Each row was made from one small tree. The marks that hang from a mark follow it in brackets, in alphabetical order. Every link used is in the known rows. Write each row's tree.
Known rows:
F(T(Z)): [-2.43 -0.53  1.73  1.16  1.23 -0.85 -3.37  0.58  2.05 -1.53 -2.50  0.55
  2.97 -0.17  3.08 -2.00 -0.01 -1.01 -2.05]
Z(Q(B F)): [-4.49 -0.81  2.41  0.86  1.47 -1.25 -1.54 -0.93  1.22  2.28 -0.85 -0.37
  2.24  0.04  0.38  2.10 -1.73 -0.54  0.56]
N(Q T(F Z)): [-2.05 -1.29  2.76  0.36  0.78  1.10 -1.21 -0.83  3.56  0.35 -1.71  0.77
  3.37  0.64  3.22 -4.33  1.22 -2.98 -2.80]
B(T): [-3.68 -1.32  5.17  1.61  1.23 -1.50 -3.49  0.95  3.08  1.52 -0.86 -3.33
  1.47 -0.09  3.00 -0.87  0.41 -0.09 -3.02]
F(T(N(Q) Z)): [-3.31 -1.32  0.69  2.01  0.11  0.18 -1.93 -0.80  3.12 -1.60 -1.94  1.32
  1.76 -0.18  5.19 -2.63  0.93 -0.13 -4.58]
Z(T(F)): [-1.24 -1.20  5.62  4.00  2.66 -0.72 -1.84 -0.14  1.33  2.91 -2.30 -1.66
  3.56 -0.25  2.17 -0.60 -2.04 -1.21 -1.83]
Q(B(T)): [-4.53 -2.08  4.42  1.45  2.07 -1.74 -3.02  0.33  3.84  1.07 -1.09 -1.86
  0.86  0.02  2.00  0.34  1.41 -0.52 -0.74]
Q(B(T) F Z): [-2.26 -1.17  2.25  0.10  2.45 -1.21 -2.42 -0.56  1.38  0.05 -0.82 -1.05
 -0.98  0.66  1.47  0.30  0.09 -1.83  1.05]
Z(Q(F) T): [-3.09  0.00  4.05  3.91  0.65 -0.87 -1.79 -1.05 -0.19  4.54 -1.51 -1.79
  2.60 -0.69  1.79  0.97 -3.40  0.60 -1.87]
Q(Z): [-3.99 -0.02  2.10  1.25  1.67 -1.85 -2.97 -0.80  1.49  0.16 -1.69 -1.43
  1.18 -0.03  2.76 -0.39 -1.33 -0.77 -0.83]
F(T(N Z(Q))): [-3.68  0.58 -0.35  2.55  0.69 -0.31 -2.78 -0.88  2.34 -0.06 -0.80  0.83
  1.97 -0.27  3.73  0.21 -0.82  1.23 -4.12]
F(T(N Z)): [-3.05 -0.22  0.61  1.63  0.61 -1.00 -2.46 -0.05  2.26 -1.58 -1.70  0.57
  2.33 -0.07  3.65 -0.97 -0.38  0.38 -3.13]
T(F): [-2.06 -1.10  4.77  1.26  2.65 -1.05 -2.25  0.18  1.81  1.56 -1.55 -1.60
  3.71  0.21  1.81 -0.75 -1.49 -1.77 -1.54]
F(T): [-3.01 -1.13  3.65  1.11  0.61 -0.91 -2.78 -0.33  2.13 -0.18 -2.01 -0.98
  4.09 -0.26  4.00 -1.38 -0.41  0.19 -2.60]
F(T(N(Q(B)) Z)): [-4.30 -2.08 -0.28  1.62  0.62  0.07 -1.23 -1.08  3.89 -2.46 -1.99  2.31
  1.30  0.20  3.98 -1.48  1.68 -0.63 -2.33]
T(F N Z): [-1.83 -0.04  1.80  1.67  2.42 -1.02 -2.02  0.46  1.83  0.30 -1.04 -0.03
  1.83  0.46  1.85  0.02 -1.51 -1.77 -2.34]
B(T(F Z)): [-0.26 -0.96  3.57  1.75  3.46 -0.28 -3.94  1.58  2.71  0.75 -1.00 -1.51
  1.05  0.62  1.75 -2.12  0.71 -3.28 -2.29]
B(T(F N Z(Q))): [-1.43  0.52  1.77  3.51  3.01  0.47 -2.90  0.43  2.98  2.16  0.62 -0.68
 -0.36  0.70  2.18  0.02  0.04 -1.39 -4.32]
Q(B F(T)): [-2.38 -2.13  2.71 -0.33  1.00 -0.72 -1.18 -0.52  1.02 -0.50 -2.08  0.78
  3.46  0.12  2.06  0.30 -0.63 -0.90  0.64]
T(F N Z(Q)): [-2.42  0.76  0.84  2.71  2.50 -0.17 -2.22 -0.28  2.36  1.38 -0.36  0.32
  1.42  0.46  1.73  0.61 -1.78 -1.02 -3.17]

Write each row's tree:
[-2.21 -2.51  0.49  0.34  1.13  0.24 -1.61 -0.80  1.71 -1.81 -2.78  2.18
  2.21  0.49  2.40 -2.37  1.47 -2.81 -0.24] : N(Q(B F(T(Z))))
[-1.95 -2.17  4.68  1.13  3.61 -0.34 -2.22  0.72  3.48  1.07 -0.54 -1.34
  1.29  0.94  1.38 -0.44  1.24 -1.84 -0.38] : Q(B(T(F)))
[-3.53 -0.27  2.60  2.10  1.12 -1.62 -3.18  1.04  3.26  0.50 -0.48 -1.37
 -0.28  0.04  2.75 -0.27  0.25  0.20 -3.52] : B(T(N Z))
[-4.35  0.05 -0.59  1.14  1.33 -1.44 -1.43 -0.66  1.50  1.38 -0.72  1.57
  0.76  0.15  0.15  2.70 -1.90 -0.36  0.07] : T(N Z(Q(B F)))
[-1.13 -0.15  2.61  4.33  2.27 -0.62 -1.39 -1.68  0.54  1.65 -1.36 -0.62
  1.01  0.35  3.53  0.54 -2.99 -0.39 -1.73] : Q(Z(T(F N)))
[-3.23 -1.14  1.10  1.10  0.02 -0.85 -1.26 -0.59  1.25  0.37 -1.81 -0.05
  1.24 -0.01  2.84 -1.13 -0.97 -1.48 -2.92] : T(N(Q(F)) Z)
[-6.50 -2.51  2.36  1.82  0.48 -1.13 -0.53 -1.35  3.74  0.53 -1.53 -0.22
  1.46 -0.03  3.31  0.29  0.59  0.61 -2.12] : T(N(Q(B)))
[-3.20 -0.87  1.34 -0.50  2.16 -2.13 -1.68 -1.17  0.41 -0.26 -1.85  0.10
  0.62  0.25  0.75  1.09 -1.70 -1.51  2.17] : Q(B F Z)
[-4.23 -2.97  3.19  3.27  0.21 -0.78  0.48 -1.95  1.32  2.24 -2.03  0.14
  1.46 -0.01  2.91  0.77 -0.98  0.25 -1.29] : Z(T(N(Q(B F))))
[-1.07 -0.23  1.44 -0.08  0.93 -0.43 -2.30 -1.19 -0.56 -1.02 -1.70  0.06
  1.87  0.34  3.26 -1.41 -1.75 -1.08 -0.80] : Q(F(T) Z)
[-3.36 -2.84  3.95  0.76  1.01 -0.16 -1.47 -0.43  2.67  1.13 -1.06 -1.21
  0.32  0.57  2.45 -1.07  1.94 -1.68 -1.44] : N(Q(B(T) F))
[-2.98 -1.29  2.27 -0.92 -1.15  0.09 -0.85 -0.92  2.08  0.45 -1.73  0.72
  2.92  0.10  2.96 -3.56  0.15 -2.17 -2.22] : N(Q(F) T(Z))
[-3.34  0.51  1.35 -0.32 -0.06 -0.20 -1.87 -0.68  1.56  2.10 -0.49  0.58
  2.75  0.34  1.69 -0.76 -1.38 -0.92 -1.75] : N(T(Z(Q(F))))
[-1.26 -1.67  2.59  1.23  4.31 -0.58 -2.92  1.24  3.64 -0.07 -1.04  0.11
  0.37  0.88  0.61 -0.95  1.66 -3.44 -0.03] : Q(B(T(F Z)))
[-4.13 -0.72  2.53  4.16  0.77 -1.47 -0.02 -1.57  0.59  3.61 -0.91  0.00
  1.30 -0.31  1.35  3.50 -3.20  1.40 -0.83] : Z(Q(B F) T(N))
[-3.31 -1.95  0.86  1.70  2.60  0.07 -0.75 -0.63  3.32 -0.54 -1.86  1.56
  1.00  0.43  1.92 -0.83  0.71 -2.61 -1.37] : T(F N(Q(B)) Z)
[-3.63 -1.16  0.61  2.18 -0.04  0.23 -1.81 -2.39  2.13 -1.78 -1.51  0.38
  0.77  0.14  6.22 -2.03  0.32  0.58 -4.11] : F(T(N(Q(Z))))
[-3.17 -1.86  1.92 -0.41  1.60  1.24 -0.42 -2.83  3.53 -0.79 -1.33  1.37
  1.52  1.05  2.99 -2.77  1.47 -2.81 -0.05] : N(Q(B Z) T(F))
[-1.31 -0.33  0.48  0.53  0.04 -0.39 -1.75  0.05  0.43 -0.73 -1.43  0.92
  2.54  0.58  2.93 -0.42 -1.66 -0.32 -2.14] : Q(F(T(N Z)))
[-1.76 -2.51  2.48  1.72  3.56  0.93 -2.85  0.57  4.04 -0.30 -1.36  0.46
 -0.23  0.60  2.00 -2.83  3.35 -4.09 -1.36] : N(Q(B(T(F Z))))
[-3.19 -0.27  1.05  0.46  2.26  0.61 -1.33 -0.87  3.71  0.87 -0.76  1.87
  2.48  0.86  0.80 -0.48  0.29 -2.30  0.08] : N(T(F Z(Q(B))))
[-5.03  0.82  0.54  2.73  0.90 -1.45 -2.64 -0.22  2.44  1.31 -0.70 -0.22
  1.05 -0.40  2.41  1.24 -1.79  0.64 -3.41] : T(N Z(Q))
